What can hang from each mark:
q_478: q_8
q_150: q_45 q_529
q_702: q_3
q_366: q_3
q_45: q_8 q_571 q_702
q_8: q_45 q_478 q_529 q_541
q_571: q_45
q_529: q_8 q_150
q_13: q_45

Known rows, with every way that one mark hangs from another:
q_366(q_3): |   51 |  -25 |  -64 |    4 |  123 | -170 |   60 |  -84 | -104 |   39 |  -82 |   61 |    5 |   89 |  -31 |   43 |  -22 |   78 |    1 |  -14 |  -26 |  -84 |   -1 |   39 | -114 |   41 |
q_571(q_45(q_8(q_478 q_541) q_702)): |   68 |  156 |  -96 |   51 | -176 |   69 | -134 |   67 |  -61 | -111 |  133 |  233 |    6 |  137 |  -21 | -191 |   98 |  -18 |  -72 |   18 |   25 |  173 |   48 |  -13 | -114 |    4 |
q_478(q_8(q_45)): |   -5 |  -17 | -153 |   60 |  -97 | -154 |    1 |   20 |  -58 |  -70 |   62 |  138 |   49 |  -69 |   17 |   62 |  -61 |   56 |  -57 | -114 | -108 |  -69 |   30 |   69 |  118 |   70 |
q_8(q_45(q_571) q_478 q_529(q_150) q_541): |  -52 |   44 | -307 |  158 |  -76 | -102 |  -45 |   53 | -222 | -306 |  -64 |  427 |  204 |  284 |  198 |   50 |   75 |  281 | -188 |  -45 | -137 |  177 |   85 |   73 |  118 |  -31 |
q_571(q_45(q_8(q_478 q_541))): |   59 |  131 | -137 |   89 |  -75 |   29 |  -61 |   29 |  -59 |  -42 |   68 |  131 |   10 |  131 |   20 |  -59 |   53 |   25 | -103 |   22 |   32 |  129 |   35 |   18 |  -53 |  -27 |
q_478(q_8(q_529(q_150(q_45)) q_541)): |   97 |   34 | -162 |  156 |   20 | -170 |   35 |   77 | -107 | -229 |  -92 |  193 |   92 |  181 |   52 |  -66 |  -32 |   69 |  -66 |  -66 | -125 |  109 |   12 |   59 |   73 |   -6 |
q_8(q_45 q_541): |  -26 |   25 | -101 |   24 | -125 |  -97 |   66 |    9 | -106 | -119 |   57 |  220 |  162 |  -51 |   85 |   55 |  -23 |  155 | -108 |  -77 |  -78 |   45 |   71 |   19 |   86 |   41 |
q_13(q_45(q_8(q_478 q_529(q_150) q_541) q_571)): |   82 |  132 |  -78 |  144 |   35 |  118 |   51 |  102 |  -74 | -162 |  -18 |  236 |   10 |  234 |  166 | -108 |  197 |  213 |  -61 |  -87 |   -3 |  280 |   50 |  -33 |   98 | -166 |
q_13(q_45(q_8 q_571 q_702)): |  104 |  108 |   80 |   30 |  -99 |  238 |    1 |  119 |   22 |  -76 |  148 |  247 |  -95 |   64 |   59 | -260 |  232 |   85 |   79 |  -85 |   25 |  247 |   68 | -117 |   53 |  -96 |
q_8(q_45 q_478 q_529 q_541): | -103 |   40 | -209 |   89 |  -42 | -106 |   14 |  -28 | -218 | -210 |  -44 |  276 |  230 |   97 |  158 |  138 |   21 |  188 | -231 |  -59 | -128 |   -2 |   10 |   96 |   81 |   19 |
q_478(q_8(q_541)): |   44 |   67 |  -67 |   99 |  -29 | -175 |   48 |  -11 |  -21 |  -83 |  -32 |  -74 |   40 |   44 |  -36 |  -28 |  -63 |  -14 |  -26 |  -70 | -113 |  -30 |  -24 |   64 |   -9 |   44 |
q_150(q_45 q_529): |  169 |  103 |  -81 |  125 |   15 |   61 |   17 |   94 |   10 | -138 |  -21 |  233 |  123 |   61 |  136 | -154 |   57 |  -41 |   41 |   63 |   42 |  128 |   84 |   -4 |  166 |  -91 |
q_702(q_3): |  -11 |   75 |  170 |  -17 |  -46 |    2 |   -3 |    0 |  -33 |   65 |  -56 |   21 | -123 |   93 |  -30 |   12 |   67 |   44 |   37 |    7 |  -27 |  -38 |  -28 |   19 |  -40 |  -24 |
q_571(q_45(q_8(q_478))): |   46 |   95 | -132 |   52 |  -73 |   76 |  -91 |   41 |  -40 |    2 |   90 |  146 |  -34 |   98 |   19 |  -37 |   60 |    0 |  -82 |   38 |   64 |   98 |   31 |   19 |  -37 |  -24 |
q_8(q_45): |  -38 |  -39 | -101 |  -12 | -101 |  -34 |   13 |   22 |  -72 |  -49 |   91 |  245 |   85 |  -99 |   69 |   84 |  -10 |  120 |  -80 |  -60 |  -36 |   -6 |   69 |   18 |  124 |   37 |
q_478(q_8(q_45(q_571))): |    4 |    3 | -173 |   90 | -131 | -112 |  -10 |    3 |  -53 |  -89 |   70 |  157 |    1 |   -9 |   29 |   24 |    1 |   76 |  -27 | -103 | -143 |  -11 |   47 |   59 |  131 |   66 |
q_571(q_45(q_8)): |   58 |   50 |  -68 |   25 | -103 |   96 |  -35 |   53 |  -32 |   12 |  120 |  222 |  -83 |   39 |    0 |  -78 |   44 |    6 |  -53 |   14 |   96 |  137 |   46 |   -3 |  -26 |  -18 |
q_150(q_529(q_8(q_45(q_571 q_702(q_3)) q_478))): |   96 |  191 | -113 |  117 | -149 |   54 | -138 |  109 |  -49 | -177 |    5 |  311 |   79 |  127 |  212 |  -50 |  103 |   22 |  -49 |   36 |   -4 |   26 |   72 |  140 |   33 |  -59 |
q_8(q_45(q_571) q_478 q_529 q_541): |  -98 |   67 | -228 |  124 |  -90 |  -70 |   -1 |  -42 | -219 | -232 |  -30 |  306 |  167 |  193 |  161 |   96 |   88 |  217 | -187 |  -43 | -169 |   63 |   44 |   69 |  106 |   21 |
q_45(q_8(q_478 q_529 q_541) q_571 q_702(q_3)): |    4 |  196 |  116 |   46 | -212 |  141 | -145 |   24 | -139 | -139 |  -19 |  230 |  -73 |  356 |   41 | -100 |  231 |   32 |  -59 |   18 |  -48 |  220 |   -3 |   20 |  -92 |  -70 |
q_45(q_8(q_478 q_529 q_541) q_571 q_702): |    7 |  141 |  -29 |   68 | -184 |  143 | -146 |   30 | -114 | -187 |   25 |  217 |   26 |  285 |   60 | -113 |  179 |    0 |  -71 |    7 |  -23 |  252 |   22 |    5 |  -52 |  -48 |
q_478(q_8(q_45 q_529(q_150) q_541)): |   -3 |  -24 | -222 |  117 |  -76 | -200 |   33 |   68 | -164 | -235 |  -22 |  328 |  150 |   96 |   77 |   33 |  -65 |  165 | -150 | -129 | -109 |   69 |   27 |   99 |  105 |   28 |
q_150(q_45(q_571 q_702) q_529(q_8(q_541))): |  292 |  230 | -115 |  185 | -134 |   87 |  -83 |  151 |   -9 | -298 |    8 |  371 |  101 |  162 |  205 | -297 |  162 |  -36 |   62 |   85 |  -47 |  232 |  146 |   24 |   79 |  -62 |
q_529(q_8(q_478)): |   79 |  108 | -138 |  103 |   46 |  -57 | -130 |   44 |    2 |  -54 |  -76 |  -34 |   27 |   28 |  132 |  112 |    8 |    5 |  -72 |   25 |  -66 |  -85 |   26 |  165 |  -39 |    2 |

Rows:
|  185 |  209 | -105 |  173 |   -8 |   77 |  -27 |   99 |  -23 | -161 |  -52 |  181 |  190 |  120 |  175 | -104 |   77 |  -40 |  -47 |   59 |   73 |  220 |   99 |   36 |  154 | -152 |
q_150(q_45(q_8(q_478 q_541)) q_529)
|  115 |  -12 | -247 |   97 |  -75 | -106 | -126 |  197 |  -60 | -170 |   -1 |  384 |   93 |   -2 |  199 |   76 |  -25 |  194 | -103 |  -42 |   -9 |   86 |  151 |  146 |   83 |  -24 |
q_529(q_8(q_45) q_150)
|  248 |  237 | -162 |  199 |  -45 | -110 | -211 |  214 |  -51 | -264 | -140 |  278 |   91 |  232 |  161 | -109 |  118 |  108 |  -27 |   51 | -152 |  167 |  136 |  111 |  -21 |  -48 |
q_529(q_8(q_478 q_541) q_150(q_45(q_702(q_3))))
|   25 |  117 |  156 |  -12 | -213 |  109 | -111 |   28 |  -23 |  -52 |   49 |  189 | -176 |  200 |  -61 | -206 |  201 |   -2 |  115 |   33 |  -92 |  100 |   15 |  -70 |  -81 |   18 |
q_45(q_571 q_702(q_3))
|   -5 |   18 |   39 |   17 |  -50 |   66 |   32 |   13 | -108 |  -66 |  -25 |  120 |   55 |   85 |   77 |   63 |   17 |   36 | -149 |  -38 |   92 |  157 |  -13 |   53 |   -6 |  -69 |
q_45(q_8(q_529 q_541))
|   90 |   98 |   51 |   45 |  -55 |  166 |   33 |   84 |   23 | -106 |  117 |  211 |  -87 |   72 |   30 | -300 |  227 |  104 |  114 |  -68 |  -68 |  154 |   39 | -142 |   36 |  -30 |
q_13(q_45(q_571 q_702))
|  -11 |  149 |  105 |   27 | -206 |  190 | -193 |   41 | -116 |  -90 |   -4 |  253 | -133 |  322 |   33 |  -83 |  236 |   10 |  -29 |   25 |  -16 |  181 |    2 |   29 |  -68 |  -68 |
q_45(q_8(q_478 q_529) q_571 q_702(q_3))
|  -33 |  -20 |  -68 |   24 | -233 |   53 | -103 |  130 | -203 | -242 |   52 |  656 |   -3 |  238 |  101 |  -98 |  152 |  234 |  -63 |  -45 |  -61 |  192 |   86 |    0 |   83 |   -8 |
q_8(q_45(q_571 q_702(q_3)) q_529(q_150))
|   56 |  163 |    4 |   15 | -190 |  121 | -170 |   70 |  -57 |  -19 |  114 |  252 | -116 |  181 |  -51 | -162 |  151 |  -17 |  -29 |   40 |   33 |  113 |   25 |   -6 | -121 |   -8 |
q_571(q_45(q_8(q_478) q_702(q_3)))
|   17 |   97 | -131 |   81 |  -58 |   47 |  -40 |   19 | -126 |  -88 |   41 |  228 |   11 |  185 |   63 |  -27 |   65 |   48 | -148 |   19 |   47 |  138 |    7 |   48 |  -49 |  -30 |
q_571(q_45(q_8(q_478 q_529 q_541)))
|   95 |  158 | -209 |  147 |  -52 |  -41 |  -48 |   89 |  -64 | -188 |  -38 |  204 |  222 |   45 |  245 |   45 |   -7 |   39 | -135 |   18 |   27 |   16 |   76 |  165 |   58 |  -63 |
q_150(q_529(q_8(q_45 q_478 q_541)))
|  197 |  225 | -131 |  202 |  -55 |  117 |  -32 |   85 |  -20 | -185 |  -44 |  208 |  127 |  216 |  192 | -143 |  144 |  -17 |  -10 |   83 |   19 |  285 |  127 |   18 |  171 | -161 |
q_150(q_45(q_8(q_478 q_541) q_571) q_529)
|   47 |    1 | -126 |   53 |  -71 |   84 |  -49 |  102 |  -97 |  -74 |   76 |  383 |  -40 |  155 |   51 |  -87 |   48 |   74 | -107 |   11 |  133 |  215 |   41 |   19 |  -13 |  -55 |
q_571(q_45(q_8(q_529(q_150))))
|    3 |    7 | -124 |   36 | -175 | -109 |  -60 |   50 |  -57 | -123 |  112 |  229 |   57 |  -67 |  -25 |  -49 |  -16 |   24 |  -32 | -117 | -114 |  -32 |   34 |   41 |   73 |  101 |
q_478(q_8(q_45(q_702)))
|  -28 |   51 |  -41 |   56 | -185 | -132 |   10 |   23 | -180 | -196 |   25 |  332 |   66 |   87 |   14 |  -30 |    8 |   96 | -106 | -116 | -155 |   -6 |  -23 |   74 |   24 |   84 |
q_478(q_8(q_45(q_702(q_3)) q_529 q_541))
|  136 |  109 |   -9 |   96 | -154 |  141 |  -61 |   80 |  -82 | -203 |   46 |  356 |   23 |  157 |   81 | -202 |  189 |   25 |   21 |   17 |  -70 |  309 |  100 |  -55 |   94 |  -39 |
q_150(q_45(q_8(q_529 q_541) q_571 q_702))
|  280 |  193 |  -98 |  170 | -124 |  -61 | -144 |  218 |  -42 | -262 |  -76 |  385 |  -18 |  244 |  150 | -194 |  148 |  137 |   41 |   49 | -142 |  255 |  161 |   61 |   12 |  -48 |
q_529(q_8(q_541) q_150(q_45(q_571 q_702(q_3))))
|  119 |   97 | -146 |   88 | -166 |   70 |  -89 |  119 |  -27 | -193 |   68 |  370 |   97 |   39 |  204 |  -95 |   61 |    2 |  -35 |    9 |   50 |   89 |   96 |  106 |   69 |  -36 |
q_150(q_529(q_8(q_45(q_571 q_702))))
|  86 |  71 | -82 | 104 |  22 |  74 | -66 |  47 | -72 | -93 | -55 | 178 |  56 |  81 | 126 |  27 |  95 |  29 | -62 |  26 | -18 | 139 |  64 |  44 | 142 | -68 |
q_150(q_45(q_8(q_478 q_529)))
|   86 |  142 |  205 |   -2 |  -85 |  217 |    6 |  123 |    4 |   -9 |   88 |  224 | -106 |   28 |   17 | -190 |  209 |   76 |   58 |  -90 |   50 |  155 |   16 |  -82 |    5 | -100 |
q_13(q_45(q_8 q_702(q_3)))
|   54 |   69 |   59 |  -14 | -236 |  190 | -155 |   65 |    3 |  -65 |  129 |  198 |  -93 |  116 |  -10 | -176 |  165 |  -38 |   41 |    2 |   47 |  245 |   63 |  -43 |  -25 |  -26 |
q_45(q_8 q_571 q_702)
|  265 |   97 | -195 |  164 |  -84 |  -13 | -197 |  230 |    6 | -248 |  -20 |  371 |   -2 |  158 |  157 | -182 |  123 |   89 |   53 |   42 |  -89 |  241 |  178 |   55 |   63 |  -34 |
q_529(q_8 q_150(q_45(q_571 q_702)))
|  118 |  192 | -192 |  150 | -145 |   10 | -104 |  102 |  -57 | -248 |   15 |  307 |  183 |  120 |  228 |  -75 |   68 |   29 |  -87 |   25 |  -10 |   82 |   89 |  126 |   31 |  -49 |
q_150(q_529(q_8(q_45(q_571 q_702) q_478 q_541)))
|   70 |  124 |   75 |  -22 | -227 |  141 | -113 |   88 |  -50 |   -8 |  145 |  335 | -146 |  129 |  -61 | -185 |  138 |   -7 |   -3 |   21 |   77 |  147 |   29 |  -24 | -105 |    0 |
q_571(q_45(q_8 q_702(q_3)))
|  241 |   62 | -199 |  159 |   25 |  -77 | -122 |  210 |    4 | -174 |  -75 |  270 |   50 |   68 |  183 |  -34 |   31 |  107 |   -2 |   38 |  -52 |  152 |  151 |  104 |   84 |  -58 |
q_529(q_8 q_150(q_45))
|  102 |   50 | -173 |  178 |  -11 | -161 |   28 |   62 | -107 | -246 |  -83 |  212 |   58 |  226 |   63 |  -97 |   10 |   87 |  -41 |  -55 | -157 |  154 |   28 |   52 |   85 |  -10 |
q_478(q_8(q_529(q_150(q_45(q_571))) q_541))
|  116 |  133 | -228 |  126 | -169 |  -64 | -261 |  199 |  -78 | -224 |  -19 |  422 |   31 |  194 |  186 |  -11 |  123 |  191 |  -57 |    1 | -120 |  115 |  149 |  144 |   17 |  -24 |
q_529(q_8(q_45(q_571 q_702(q_3)) q_478) q_150)
|   75 |   68 |  -37 |  -10 | -190 |  140 | -113 |   87 |  -24 |  -50 |  180 |  309 |  -73 |   64 |  -47 | -198 |   95 |  -41 |  -21 |   12 |   93 |  175 |   44 |  -39 |  -85 |   17 |
q_571(q_45(q_8 q_702))
|  -30 |  121 |  137 |  -14 | -151 |  149 | -183 |   64 | -118 |  -59 |  -23 |  214 |  -53 |  208 |   13 |  -23 |  155 |  -20 |  -81 |    1 |   47 |   98 |  -39 |   56 |  -89 |  -60 |
q_45(q_8(q_478 q_529) q_702(q_3))
